Known rows, with every way that one mark hangs from another
(zibi fikila): [ 21.6   1.7  -6.6  12.9  13.0  -0.2 -20.3  -4.6   8.7   5.5  -4.2  16.0
   0.7   1.1 -13.7  -5.6 -18.2   6.0  18.0  -5.8   1.6  23.9  -5.9   6.8]
(sakob (zibi (fikila rupe))): [ 36.8   5.3  -4.3   8.1  12.6  -0.4 -16.5  -7.3   1.0   1.6 -16.4  30.6
  16.6   6.5  -8.2 -22.0 -13.5   2.6  20.4 -12.3   5.0  22.7 -15.3   0.8]
(fikila rupe (zibi (sakob petos))): [ 24.3   2.3   8.0  30.7  -6.6   4.3 -14.3   3.2 -10.0  21.9  -7.8  36.7
  19.6  10.6  -3.1 -20.7 -16.5  -3.1  23.8  -2.1  13.0  15.1 -19.2 -14.4]
(zilir (sekem (zibi sakob) (zorif vefikop))): [ 25.7  18.8 -22.9 -10.8  17.6 -13.6 -12.1  -7.0 -11.8  12.0  14.0  31.8
   4.2 -11.4  -4.2 -14.9 -24.0  -0.6  27.9  -7.1  18.2  31.7 -20.2   8.1]
(suze (zibi fikila (sakob petos))): [ 22.6   4.4   2.9  17.4  30.7  11.6 -11.5   4.6  -1.3  -0.1   1.7  29.8
   3.3  -5.5  -8.3 -17.5  -9.1   3.9  26.1  -5.2  15.5  38.1 -18.6  -4.3]
(zibi (fikila rupe)): [ 30.1   9.0  -0.5  17.0  -1.7   2.2 -19.3  -4.2   6.2  12.7  -3.1  17.4
   4.6   6.3  -9.0 -11.8 -21.3  -2.1  22.7  -2.8  -0.9  21.6  -6.0  -0.3]
(pusor zilir): [ 16.7  -8.4 -12.2  11.8   7.6   1.5 -20.1   3.3   3.9  10.6 -11.9  22.7
  -2.8 -14.9 -12.2  -1.3 -14.8  -4.1  14.3 -13.6  18.3  25.5  -6.8   6.3]
(petos (sakob (zibi fikila))): [ 27.8  -0.8 -16.2  11.0  18.5  -1.8 -20.3  -5.9 -14.8  -9.1 -11.9  23.3
   8.7  -4.8  -5.8  -9.8 -17.2   8.2  10.9 -22.3  13.0  28.5  -9.2  -2.4]
(zilir pusor (sekem (zibi (sakob petos)) (zorif vefikop))): [ 29.5  16.6 -15.9  -6.5  24.2 -26.3  -3.2  -2.2 -16.8  20.3  15.7  38.0
 -16.2 -15.3   0.0 -23.1 -19.3 -12.9  33.9 -10.6  22.3  30.9 -21.1  16.0]
(vefikop (sakob petos (zibi fikila)) sekem zorif): [ 33.5   7.3 -26.6  -5.5  47.7   0.7   3.3  -3.5   5.5   2.5  -9.7  60.3
  14.6  10.7   7.6 -32.3  12.0  14.7  13.6 -15.5  -2.0  28.9  -8.7   5.2]
(vefikop (sakob petos) (sekem zibi)): [ 26.8  -1.8 -23.7   6.6  29.2  -5.8  -7.0  -1.6  -3.4  12.9  -6.9  42.2
   3.3   3.5   6.7 -20.2  -0.8  10.1  24.7 -15.0  12.3  20.3  -3.3   2.2]
(zilir sekem): [ 15.5   0.4 -17.2  -3.0  14.0 -10.3 -19.2  -0.5 -14.0  22.1  -6.7  11.8
  -1.7  -0.9  -0.2   2.7 -30.9 -10.5  14.5 -14.1  10.7  24.4 -10.3  13.0]
(suze (zibi (fikila rupe) (sakob petos))): [ 29.3   9.9   7.8  21.0  18.8  13.6 -10.9   5.2  -3.5   5.8   2.9  31.1
   6.2  -0.9  -4.4 -22.4 -11.8  -2.5  30.2  -2.9  13.2  36.3 -18.9  -9.8]
(zibi (fikila rupe) (sakob petos)): [ 25.9   5.8   9.6  26.8   2.3  11.9 -19.1   4.5  10.0   9.0  12.0  32.2
   7.2   9.3 -13.2 -19.1 -11.8  -1.4  28.5   2.5  -3.5  27.4 -11.7  -9.1]
(vefikop sakob): [ 14.6  -9.8 -31.4   5.7  15.1  -4.4 -10.2  -2.1  -6.8  12.7 -14.1  23.0
   0.6   0.4  -2.0 -11.2 -16.9  -1.2   4.1 -11.7  15.1  28.6  -4.3  15.2]
(zilir (sekem zibi)): [ 21.2   9.0 -12.2  -5.6  16.0 -12.4 -19.7  -1.8 -13.7  16.7  -5.9  16.1
   0.8  -1.3  -0.6  -3.0 -27.3  -4.4  21.6 -14.1  18.5  20.6 -10.0   9.4]
(fikila rupe (zibi sakob)): [ 20.2   5.7   2.6  25.4 -10.4   2.3 -11.2  -0.6 -12.6  16.4 -12.1  32.7
  19.1  10.3  -2.3 -17.9 -20.5  -0.3  15.0   2.3  16.2  16.9 -15.1 -11.0]
(suze zibi): [ 22.2  -1.3 -14.3   8.2  24.4   0.6 -12.2   1.8 -15.3  10.6 -17.0  14.3
   4.5 -10.6  -0.5  -8.9 -17.0  -1.9  16.2 -17.6  25.4  30.1 -12.8   4.9]
(zorif (sakob (zibi fikila))): [ 27.2  -5.4 -11.5  14.0  14.9  -7.2 -17.1 -10.4  -2.0  -3.7  -8.7  25.0
   6.3  -0.7  -8.9 -23.4 -16.4  11.0  12.0 -13.4   6.3  28.6 -12.2   9.0]
(zorif (sakob petos) (vefikop sekem zibi)): [ 31.9  -7.3 -31.5  27.2  22.7 -13.5   2.7 -14.2   1.0  13.4   6.9  28.5
   5.9 -11.4   0.9 -16.1  -8.7  10.2  24.9 -22.1   6.7  24.3 -23.5   6.5]
(vefikop (sakob petos) (zibi (fikila rupe)) zorif): [ 38.4  12.3 -23.3  10.2  27.7  10.3   9.3   1.3  14.1  12.9  -8.3  45.8
  12.2  13.0   0.7 -25.3   0.0  -2.5  18.7  -8.7   3.5  29.2 -17.2   4.6]
(sekem (zibi sakob) zorif): [ 26.7  11.6 -17.6  -0.8  11.7  -1.7 -17.7   1.4  -2.9   4.0   3.2  35.0
   9.9  -6.9 -11.9 -20.7  -9.9   9.4  26.5  -3.2  19.4  25.5  -6.8   0.6]
(pusor (zilir sekem)): [ 15.8  -1.1 -11.1   0.8  11.1  -2.7 -18.6   2.4  -3.4  15.6  -7.4  23.2
  -8.0 -13.4  -5.7   2.7 -25.1 -12.7  16.3 -12.3  17.5  29.2 -11.4   9.2]
(suze (zibi fikila)): [ 25.7   6.6  -5.2   9.8  27.4   3.9 -11.7  -2.2  -4.7   2.6 -10.1  18.1
   1.3  -7.9  -5.2 -11.7 -16.5   2.9  21.6  -9.6  17.3  33.3 -14.2   3.0]

Rows
[ 24.4   3.9 -22.0  14.5  22.3 -11.4  -8.2  -9.6  -0.9   8.4  10.5  31.9
  10.7 -10.0  -4.4 -15.0  -3.5  14.9  25.9 -15.7  13.2  21.1 -15.5   1.0]	(zorif (vefikop (sekem (zibi (sakob petos)))))
[ 25.1  16.1  -2.5  -3.9  22.1 -24.0  -8.3  -2.6 -12.1  14.2  -2.2  22.0
 -23.0  -3.3   0.5 -11.6 -25.4 -10.5  25.0  -7.9  18.3  23.9  -8.6  18.2]	(zilir pusor (sekem (zibi fikila)))
[ 36.2  17.4  -4.6  -3.4  20.9 -25.2  -9.8  -3.1 -11.4  18.5  11.0  33.7
 -25.4  -9.0   1.1 -25.9 -24.7 -11.6  37.9  -7.9  12.2  29.6 -12.9  16.3]	(zilir pusor (sekem (zibi fikila) (zorif (sakob petos))))
[ 21.5  -4.6 -32.6  18.8  11.3 -19.6  -6.5 -18.6  -7.1  10.4   8.8  19.6
   1.1 -13.3   0.8 -15.6 -15.8  13.6  12.3 -16.5   7.0  26.2 -11.0  10.9]	(zorif sakob (vefikop sekem))
[ 39.9   3.4 -20.7  31.2  15.6  -9.1   3.1 -16.9   7.9  11.4  12.8  32.7
   5.6  -6.3   0.0 -22.0 -10.4   9.0  32.3 -14.0  -1.7  25.5 -24.4   0.2]	(zorif (sakob petos) (vefikop sekem (zibi (fikila rupe))))
[ 41.6  12.2  -5.4  10.4  13.4  -5.0 -23.4  -5.9   7.4   6.4  12.6  34.8
   1.5  -7.2 -12.6 -30.4 -12.4  11.0  41.9  -7.7   5.9  25.4 -10.8   0.3]	(sekem (zibi fikila) (zorif (sakob petos)))
[ 21.1  10.2   2.4  19.8  -2.4   9.0 -15.0  -0.2   6.7   2.8   6.7  27.0
   6.0   8.8 -12.3 -16.2 -16.9   2.6  17.6   8.4   0.3  29.4  -6.6  -5.0]	(zibi (fikila rupe) sakob)
[ 28.7   9.6 -28.5  -2.8  37.5  -3.6  -0.4   1.5  -0.4  13.2  -5.0  50.0
  10.0   7.0  10.4 -26.6  10.1  13.5  17.0 -16.6   9.7  21.0   0.0   4.1]	(vefikop (sakob petos) (sekem zibi) zorif)
[ 33.3   4.0 -12.4  13.7   8.9  -0.4 -19.6  -5.5 -16.3  -4.6 -10.9  24.1
  11.0  -1.6  -3.0 -13.8 -19.2   2.7  13.9 -20.4  11.2  27.1  -9.2  -6.9]	(petos (sakob (zibi (fikila rupe))))
[ 31.3   1.8 -12.2   9.3  26.1  -2.3 -14.1  -1.7   3.4   6.3  -3.3  34.4
  13.2   3.1  -6.1 -28.0  -1.9   9.0  13.5 -19.4   1.9  25.8 -11.3   7.3]	(vefikop (zorif (sakob petos (zibi fikila))))
[ 27.5   1.9 -42.8  -1.3  15.8 -11.9  -7.8 -11.6  -4.2  15.5   3.8  31.2
   4.8 -15.4  -6.3 -19.5 -17.1   0.1  18.8 -13.6  12.7  33.2 -16.1  15.2]	(sekem (zorif (vefikop sakob)))
[ 32.5  12.0  -0.2  13.1  15.1   5.7 -11.4  -2.0  -6.9   8.7  -9.3  19.5
   4.1  -3.5  -1.2 -16.5 -18.9  -3.3  25.3  -7.4  15.3  31.7 -14.3  -2.8]	(suze (zibi (fikila rupe)))
[ 18.5   7.6  -3.0  12.5  26.7   9.5  -8.6   1.1  -4.2  -5.5  -2.3  25.5
   2.5  -6.0  -7.9 -15.2 -13.3   6.7  17.3  -0.9  18.1  39.4 -14.6  -1.2]	(suze (zibi fikila sakob))
[ 26.7   8.7 -15.9  15.7  24.2  -9.3  -8.1 -12.3   5.8   3.6  14.8  34.5
   8.4  -8.0  -7.3 -16.6  -3.5  17.8  29.4 -11.0   8.4  23.0 -16.3  -0.3]	(zorif (vefikop (sekem (zibi fikila (sakob petos)))))
[ 26.5  -3.1 -39.1  20.7  18.0 -16.3   6.5 -18.9  -2.5   6.8   1.5  23.3
   4.7 -12.2   1.8 -13.0 -13.5  13.8  13.9 -16.4  10.6  26.3 -18.4  10.5]	(zorif sakob (vefikop sekem zibi))
[ 29.2   0.3 -34.4   8.3   6.4 -15.7 -13.8 -13.6  -5.5  14.9  10.9  23.0
   2.9 -18.7  -8.5 -21.1 -20.7   3.9  20.5 -14.7   9.0  31.4 -15.4  13.6]	(sekem (zorif sakob vefikop))
[ 23.7  13.4 -16.0  -5.3  14.0  -5.8 -13.2  -2.7  -1.7   7.7   9.4  39.2
  -3.5 -22.0  -8.9 -10.9 -19.5  -4.5  26.9  -7.2  23.7  35.3 -19.6   5.3]	(pusor (zilir (sekem (zibi sakob) (zorif vefikop))))
[ 13.5  -6.4  -0.1  25.7  12.2   1.5 -15.1   2.8  -6.7  12.5  -9.2  34.6
  15.2   4.0  -9.2 -12.5 -12.8   7.0  17.8  -6.0  16.4  18.2 -19.2  -5.8]	(fikila (zibi (sakob petos)))
[ 28.9   4.1 -21.8  -4.9  15.5 -10.4 -12.8  -8.3  -5.0   9.7   1.6  37.8
  -3.2 -22.8  -5.5 -15.2 -23.1  -7.6  22.0 -15.4  17.5  37.8 -23.6  10.9]	(pusor (zilir (sekem (zorif (sakob zibi) vefikop))))
[ 22.6  -4.9 -28.5  21.1  21.8  -4.1  -0.5  -6.4   3.6   8.7   2.7  25.8
  13.2 -10.4 -11.5  -8.2  -9.1   3.7  19.0 -16.4  16.4  27.2 -28.3   6.8]	(zorif (vefikop (zibi (sakob petos))))
[ 29.2   4.9 -23.4  -0.8  18.4 -31.5  -4.4  -7.0 -19.5  29.4  13.6  27.3
 -23.9 -17.9   3.9 -20.6 -28.5 -19.9  27.8 -16.8  12.3  33.5 -19.8  24.2]	(zilir pusor (sekem (zorif (sakob petos) vefikop)))
[ 30.1  16.2 -15.9 -14.2  19.8 -26.7  -8.2   0.0 -20.0  22.9  -2.3  27.5
 -19.7 -10.0   3.6 -15.5 -25.3 -15.5  28.8 -11.4  22.1  24.9  -9.1  19.6]	(zilir pusor (sekem zibi zorif))
[ 43.0   0.0   4.4  16.1  18.5   3.0 -21.3  -1.6   5.0   9.8  -9.8  37.1
  17.8   7.0  -9.6 -25.5  -7.4  -1.7  34.1 -19.1   0.3  20.5 -21.7  -4.9]	(sakob petos (zibi (fikila rupe)))
[ 25.3  13.0   2.3  15.3  14.8  11.3  -7.9   1.3  -6.1   0.7  -1.5  27.1
   5.4  -1.7  -3.6 -20.1 -15.4   0.2  21.3   1.5  16.4  37.5 -14.6  -6.1]	(suze (zibi (fikila rupe) sakob))
[ 26.4  20.3  -8.8   3.2  32.0   2.6  -6.4   1.4   9.7   0.8   6.6  45.1
  12.1   7.7  -1.1 -21.0   9.7  22.4  21.3  -5.1   2.1  20.4   0.5  -5.0]	(vefikop (sekem (zibi fikila (sakob petos))) zorif)
[ 17.4  -0.9   2.9  22.7  17.4   9.4 -19.9   4.3  12.7   2.0  11.0  30.8
   3.7   4.0 -18.2 -12.9  -8.8   6.4  23.9  -0.3  -1.0  29.3 -11.8  -2.2]	(zibi fikila (sakob petos))
